Each row comes from the steps of one path. Every step used is in the known rows, and no mark comes twice. Write the path behind each row, first mark first.
In the rows, zero is written as 128.
Known rows
kodud -> rivam -> zukit -> liti: [188  68 116 117  92 108 175 122  97 123 112 147 113 118  78 115 182 104
 143 148 142 115 144 115  77  96 127 121 106 107  82 146 131 160  91 165
 130 152  95 120 202 122 106 142 123 154]
liti -> domen: [130 104  88 140 114 133 116 122 149 119 141 127 133 117 126 166 131 119
 145 135 143 103 145 154 127 128 141 126 139 122 101 145 126 113 159 124
 166 109 100 139  99 150 131 126 105  99]
nugan -> lotot -> bosa: [134 122 129 159 151 171 109 149 193 138 139 148 171 120 145 118 130 174
 142 100 126 126 138 127 119 164 115 156 141 129 116 147 108 119 107  83
  46 154 123  89 123 145 118 117 113 171]
liti -> zukit -> nani: [165 174 108 103 145  89 100 135 151 155 121 162  80 162 102 110 144 115
 123  76 122 111 127 178 100 135 169 147 124  91 105 132 130  87 119 115
 154 154 140 131  73 189 104 108 159  90]
labeg -> nokar: [120 139 151  89 120 145 126 150 132 140  95 142 140 112 142 119 111 106
 135 146 146 131 108 124 137 136 139 138 118 116 120 131 105 116 136  98
 112 118 135 127 112 106 124 114 138 124]
bosa -> lotot -> nani -> zukit -> rivam: [184 138 197  82 189 164  84  92 195 161 133 152 149 128 160 143 154 106
 190 101 130 120 164 146 129 131 132  96 118 142 181 147  86 101  86 174
 107 130  84  86  80 124 121 112 159 124]
labeg -> lotot -> bosa: [159 110 109  89 185 143 122 155 151 149 124 161 194 104 124 100 106 167
 139  91 151 125 111 143 117 121  75 167 130 108 131 144 145 130 135  75
  45 121 109 116 111 140 124  72 131 163]
bosa -> lotot -> nugan -> kodud -> rivam -> zukit -> liti: [171  83 146 119 114 120 139 130 137 160  81 156 153  61 110 109 187  94
 127 146 132 144 148 117  51 116  66 180  84 169  96 160 121 186  42 181
 111 152  87 124 209 167 114 125 141 214]
bosa -> lotot -> nani -> zukit: [153 155 203  90 194 128 122 117 223 137 131 165 161 101 141 151 141  96
 174 100 116 135 136 110 148 131 117 124 126 151 155 154  72 117  75 178
 118 112 103 100  88 137 148 140 170 150]
nugan -> zukit -> liti: [197 119 148 133 127 124 145 112 133 142 125 134 111 119 108 140 175 117
 133 134 126 144  83 161 109 115 121 148 135 146 110 136  96 137  71 162
 126 170 127 111 172 123  75 135 158 173]
nani -> lotot: [111 133 129 125 128 117  93 136 171 116 120 147 142 112 141 129 133 150
 150 126 122 129 130 136 157 133 108 113 118 150 108 152 117 152 112 130
 103 131 108  94 117 135 127 114 124 139]
liti -> zukit -> nani -> lotot: [141 181 113 102 142  72  71 148 195 145 114 177  93 142 111 111 144 143
 147  76 110 112 134 188 119 142 142 136 118 114  88 151 116 111 106 118
 129 154 115  99  66 194 105  97 156 103]
zukit -> nani -> lotot -> bosa: [148 152 110 114 157  81  85 169 211 144 127 187 153 119 121  96 142 192
 131  70 118 134 137 154 123 151  97 135 130 112  85 167 114 117 126  91
  55 131 118  67 111 153 114  88 161 172]
bosa -> lotot -> nani -> zukit -> liti -> domen: [188 114 159 110 174 110 131  86 230 124 135 176 161  96 130 184 168  63
 185 113 126 106 128 140 130 125 139 156  99 149 117 170  42 106  63 187
 152 104  69  94  92 170 112 149 162 140]
kodud -> nugan -> lotot -> nani -> zukit: [103 162 201 129 167 196 115 118 217 153 108 186 104 112 120 180 115 138
 162  97 102 147 154 106 152 187 178 139 142 147 167 137  33 116  58 103
 123 115  87 118 128 150 154 130 137 138]
rivam -> zukit -> nani -> lotot -> nugan: [143 141 117  94 117  79  82 187 192 155 110 183 118 144 120  95 131 151
 143  94  88 131 152 154 112 128 107 136 140 125  86 164 144 140 120 129
  95 115 100 113 146 169  96  75 158 164]
rivam -> zukit: [151 101 103  89 100 133 138 132 128 112 124 128 126 128 147 129 145 131
 137 145 132 137 133 106 106 102 126  90 131 122 120 130 158 124 133 146
 103 122 115 153 147 128 119 132 105 149]
kodud -> nugan -> lotot -> nani -> zukit -> liti: [139 149 201 141 159 169 138 104 206 152 107 197  91 116 103 178 135 123
 158 107 101 140 126 118 129 183 185 164 102 144 150 139   4 123  18 112
 122 128  73 105 158 165 125 144 157 150]
nugan -> kodud -> rivam: [121 119 136 165 124 137 122 121  97 164  87 130 131  73  97 129 153 127
 121 121 136 138 156 116 101 142  95 142 109 140 124 133 113 164 105 112
 142 161 121 119 156 108 152 139 101 150]
nani -> lotot -> nugan -> kodud -> rivam: [ 92 144 155 178 144 139  78 157 158 178  79 158 150  63  84 120 137 142
 144 111 103 149 175 144 125 153  57 168 119 175  91 179  96 199  72 102
 128 149  95  90 156 137 148 101 127 158]
rivam -> zukit -> nani: [178 121  95  80 108  77 124 151 135 140 121 157 100 162 131 104 147 136
 117 112 127 119 137 120  90 115 137 109 125  87 122 114 166 102 149 137
 109 119 124 141 147 144 110 108 139 152]
nugan -> kodud -> rivam -> zukit: [146  85 116 129  99 140 127 127  93 145  94 135 129  74 116 123 166 132
 134 139 136 144 155  96  87 118  94 101 111 129 115 129 149 161 105 126
 122 160 103 141 172 111 143 137  81 171]
bosa -> lotot: [123 112 151  97 142 113 122 122 161 124 127 130 160  97 161 119 138 121
 132 136 150 116 122 119 118 117 104 135 123 158 136 117 139 140 113 181
 110 112 120 121 115 147 136 124 144 153]
nugan -> kodud: [133 131 122 148 115 140 102 111 110 151 105 132 126  89 152 142 136 135
 109 134 130 160 117 121 116 144 101 139  98 154 141 113 119 137 107 100
 108 155 118 135 133 135 135 134 103 155]
nani -> lotot -> nugan -> kodud -> rivam -> zukit -> liti: [149 100 136 152 104 122 108 137 143 153  77 177 139  70  91 119 176 125
 144 141 109 161 150 136  87 125  70 158  86 166  67 187  97 196  36 131
 102 168  70 102 209 156 103 118 126 199]
nugan -> zukit: [163 132 154 125 146 153 123 133 142 146 121 124 122 114 117 144 146 143
 142 125 125 156 109 151 129 119 117 119 175 146 123 137 132 130 106 152
 127 156 145 126 139 102 107 126 139 156]
lotot -> nugan -> zukit: [148 149 171 135 162 168 114 158 166 161 116 135 129 125  90 131 130 125
 142 113  96 160 130 174 124 128 112 158 192 154 116 163 124 131  89 144
 142 148 146 132 156 123 103  99 169 154]
nani -> zukit: [150 134 151 134 144 114 117 109 159 131 139 148 114 122 122 166 128 105
 158 136 109 136 130 137 139 138 129 101 129 159 138 135  85 131  95 138
 149 143 107 110 124  98 133 143 137 113]
rivam -> zukit -> nani -> lotot: [155 125 104  78 102  61  87 159 177 132 116 172 111 137 144 104 151 154
 139 112 115 120 142 136 118 119 119  93 117 116 101 134 154 136 132 134
  90 126  97 108 140 151 106  95 134 164]
zukit -> liti: [163 115 122 138 115 107 151 108 119 123 130 141 118 133 120 126 155 107
 116 140 126 123 103 138 105 124 134 156  87 121 108 133  98 131  88 142
 124 143 114 114 160 149  98 139 142 145]
bosa -> lotot -> nugan -> kodud: [115 140 158 131 150 145  90 129 162 164 100 138 158  69 159 131 134 120
 116 126 123 157 138 133 109 143  71 191 111 193 139 145 114 152  76 145
 108 131 116 129 132 174 129 108 152 186]
nugan -> kodud -> rivam -> zukit -> nani -> lotot: [147 119 111 113 107  71  82 149 144 166  74 175 113  85 114 101 168 159
 137 111 124 132 162 122  87 136  79 111 103 128  96 131 145 170 110 118
 100 160  91 101 168 134 135 105 112 182]

Which path is each row?
[122 179 128 148 141  87  54 161 184 191  84 188 116 107 126 111 126 156
 120  88  90 157 145 169 120 171  76 184 105 158 112 153 103 145  95  86
  98 138 105  94 135 173 112  81 151 173] | zukit -> nani -> lotot -> nugan -> kodud
[147  84 125 106 107 122 155 147 107 124 111 131 138 111  92 113 155 125
 150 136 139 114 170 102  94  98 118  97 140 110 103 142 159 152 125 154
 140 140 113 138 168 105 138 133 111 139] | kodud -> rivam -> zukit
[125 148 179  81 177 142 132 135 183 134 122 148 181 116 151 119 135 115
 144  92 133 127 135 105 134 120 115 148 121 127 149 149 121 120 105 170
 104  98 124 118  86 163 132 128 156 164] | bosa -> lotot -> nani
[143 158 199 146 183 161  93 120 212 153 122 164 140 137 138 158 124 124
 187  89  88 127 143 116 165 170 146 141 121 136 153 142  53 114  60 115
 108 143  92  88 102 123 134 134 126 137] | nugan -> lotot -> nani -> zukit
[135 139 147  72 196 155 123 152 139 163 101 167 169 137 125 108 100 130
 160  66 136 115 109 132 145 119 101 176 112  92 156 142 136 127 130  85
  86 104 105 130  92 146 130  81 139 142] | labeg -> lotot -> nani
[118 112 135 143 115 145  89 162 153 155  82 155 144  73 101 121 153 147
 157 126 100 158 178 123 111 137  64 128 122 168  81 188 129 198  77 118
 105 156  81 118 176 139 137 107 108 180] | nani -> lotot -> nugan -> kodud -> rivam -> zukit
[194 153 178 130 170 120 146 103 171 137 126 178 118 137 103 155 154  84
 163  95  91 145 109 131 135 138 142 141  90 122 137 162  34 108  43 142
 126 140  91  93 134 139 109 152 162 142] | lotot -> nani -> zukit -> liti
[177 140 114 110 130 177  77  98 119 150 137 116  94 170 136 118 160 124
 152 111 136 109 150 193  97 118 172 102 121 107 128 141 128  87 114 120
 141 174 115 124  69 162  94 100 130  58] | liti -> zukit -> rivam
[120 151 168 143 168 177 102 140 184 146 114 152 150 150 147 129 123 139
 155  80 106 121 142 113 147 163 142 168 118 106 144 141  99 112  98 100
  87 130 116 105 104 150 129 119 119 154] | nugan -> lotot -> nani
[108 127 177 147 158 140 107 136 148 176  82 140 164  50 102 112 142 112
 132 121 135 136 171 127  89 141  57 194 126 180 121 153 121 183  77 152
 137 141 115 114 157 153 153 111 148 177] | bosa -> lotot -> nugan -> kodud -> rivam
[119 163 147 168 146  87  64 167 169 206  69 187 114  90  68 100 139 146
 132  76 102 134 179 166  97 174  71 187 111 143  91 164  99 177  88  91
 137 150 105  81 152 150 136  79 155 165] | zukit -> nani -> lotot -> nugan -> kodud -> rivam
[172  88 129 149  99 137 141 135 104 157  85 157 123  89  77 116 170  99
 123 140 112 152 151 124  60 120  93 168  93 136  87 167 112 173  53 130
 124 163  92 126 222 155 110 126 122 188] | lotot -> nugan -> kodud -> rivam -> zukit -> liti
[ 72 118 147 142 117 182 118 128 163 139 108 151 101 112 135 147 112 158
 120 142 139 129 144 119 129 175 165 154 136 149 142 107  96 138 108 101
 118 119 110 140 153 156 142 118 119 139] | kodud -> nugan -> lotot
[131 152 119 119 136  58  83 151 180 149 109 171 110 138 129 107 130 156
 134  95 117 117 136 152 127 148 115 135 116 125 114 127 125 131 130 113
 107 131 109  88 118 147 115  94 151 140] | zukit -> nani -> lotot
[171 108 105  96 140  81 116 187 192 139 116 189 161 104  80  78 168 185
 152  80 131 120 178 129  82 129  89  98 144  91  64 176 148 145 127 118
  65 142 107  80 153 130 129  89 143 179] | kodud -> rivam -> zukit -> nani -> lotot -> bosa
[157 134 127 126 119 103 108 167 123 196  76 169 105 110  78  92 151 123
 119  97 114 140 180 134  58 137  97 161 126 108 106 147 149 157 115 109
 135 148 119 140 183 149 126  97 139 173] | lotot -> nugan -> kodud -> rivam -> zukit -> nani
[190 116 148 120 131 191  88 109 129 165 128 106 105 141 137 132 168 149
 155 127 143 127 133 187 110 123 131  90 163 138 146 126 144 117 117 146
 127 173 121 114 135  87  87  98 137 132] | nugan -> zukit -> rivam
[139 144 110 111 109  94  60 167 180 174  83 187 115 108 141 106 139 154
 126 101  92 161 147 150 106 145  80 144 109 147 105 158 138 145  94 101
  77 142  91 117 155 176 103  85 134 194] | rivam -> zukit -> nani -> lotot -> nugan -> kodud
[154 139 166 130 154 191  40 145 185 181 116 134 128 135 125 119 156 163
 177 118 103 145 157 219 138 134 101 120 175 166 111 177 113 145  90 139
 111 168  97  84 139 115  75  61 164 138] | nani -> lotot -> nugan -> zukit -> rivam
[147 108 117  95 114  60 110 166 161 140  93 176 114 121  92  89 162 149
 159 103 122 101 172 128 100 118 105  95 132 102  78 140 159 165 128 142
 116 135  97  94 157 124 128  94 137 155] | kodud -> rivam -> zukit -> nani -> lotot
[177 113 102 112 131  93  94 166 175 163  86 190 152  63 103  91 179 196
 133  84 131 155 165 128  78 144  60 105 117 115  80 161 135 154 109  87
  51 163  91  79 162 136 137 102 114 214] | nugan -> kodud -> rivam -> zukit -> nani -> lotot -> bosa
[180 147 193 142 166 199  62  97 197 182 128 151 117 166 162 146 143 132
 195  94 105 107 170 151 143 173 155 117 111 123 176 136  65 101  75 101
  96 162  78  69 101 110 112 109 123 113] | nugan -> lotot -> nani -> zukit -> rivam
[168 177 160 125 163 116  95 174 169 191 110 164 100 151  74 107 131 130
 125  80 100 140 134 194 105 145 119 179 187 126 116 151 131 120 106 136
 145 144 155 124 148 136  86  81 198 161] | lotot -> nugan -> zukit -> nani
[166 161 145 110 153  88  75 152 198 167 105 161 111 124 117 120 154 170
 147  89 112 132 115 174 135 140 104 125 159 143 112 132 129 136 107 137
 113 157 131  85 131 121 103  92 168 172] | nugan -> zukit -> nani -> lotot
[119 174 139 126 144  78  72 179 197 169 109 184 115 147 100  98 116 147
 141  85  89 122 153 177 131 156 106 176 138 132  96 166 111 137 118 111
 119 119 111  88 128 170 106  71 184 144] | zukit -> nani -> lotot -> nugan
[ 74 157 177 126 158 206 131 144 188 147 100 173 118 126 128 144 112 158
 131  96 120 136 153 104 138 175 173 162 137 112 152 133  72 114  95  91
 106 109 108 138 130 174 148 120 130 153] | kodud -> nugan -> lotot -> nani
[121 129 157 101 134 186 144 133 153 142 114 136  90  84  98 160 137 162
 122 132 141 159 115 138 119 135 154 112 194 157 133 124 107 134 106 148
 148 132 134 162 165 129 134 123 149 151] | kodud -> nugan -> zukit
[135 197 121 137 146 102  36 158 196 186  89 193  94 116 112 113 134 140
 135  64  85 152 141 201 108 161 106 184 108 152  92 178  98 121  69  81
 125 175 109 112  81 222 103  78 161 130] | liti -> zukit -> nani -> lotot -> nugan -> kodud
[168 180 102 102 169  98  76 157 225 137 133 187 129 124 105  95 151 172
 147  43 112 130 139 189 112 146 122 129 130 100  70 188 107  95 101  86
  84 157 118  85  58 203 100  87 166 130] | liti -> zukit -> nani -> lotot -> bosa
[169 161 183  97 181 104  92 163 207 185 111 163 129 118 110 106 141 122
 132  93 123 130 130 182 102 128  92 188 179 154 123 137 142 130 103 187
 131 120 147 116 132 157  95  78 215 187] | bosa -> lotot -> nugan -> zukit -> nani
[191 140 200 103 181 107 146  95 207 133 125 178 155 107 132 147 163  82
 167 103 116 136 112 122 131 126 123 151  82 152 143 150  48 127  32 193
 112 121  89  87 119 157 119 152 183 162] | bosa -> lotot -> nani -> zukit -> liti
[189 127 146 141 129  89 137  90 152 130 131 163 102 122 105 159 156  90
 148 142 108 140 101 142 119 138 142 128  92 154 125 137  57 135  51 151
 139 156  97  94 161 121 101 147 154 127] | nani -> zukit -> liti
[177 148 190 160 170 140 120  99 204 150 124 187 122 144 124 160 148 102
 176  91  92 126 119 132 140 169 155 167  80 132 139 151  23 123  20 124
  95 155  81  66 132 146 101 141 146 160] | nugan -> lotot -> nani -> zukit -> liti
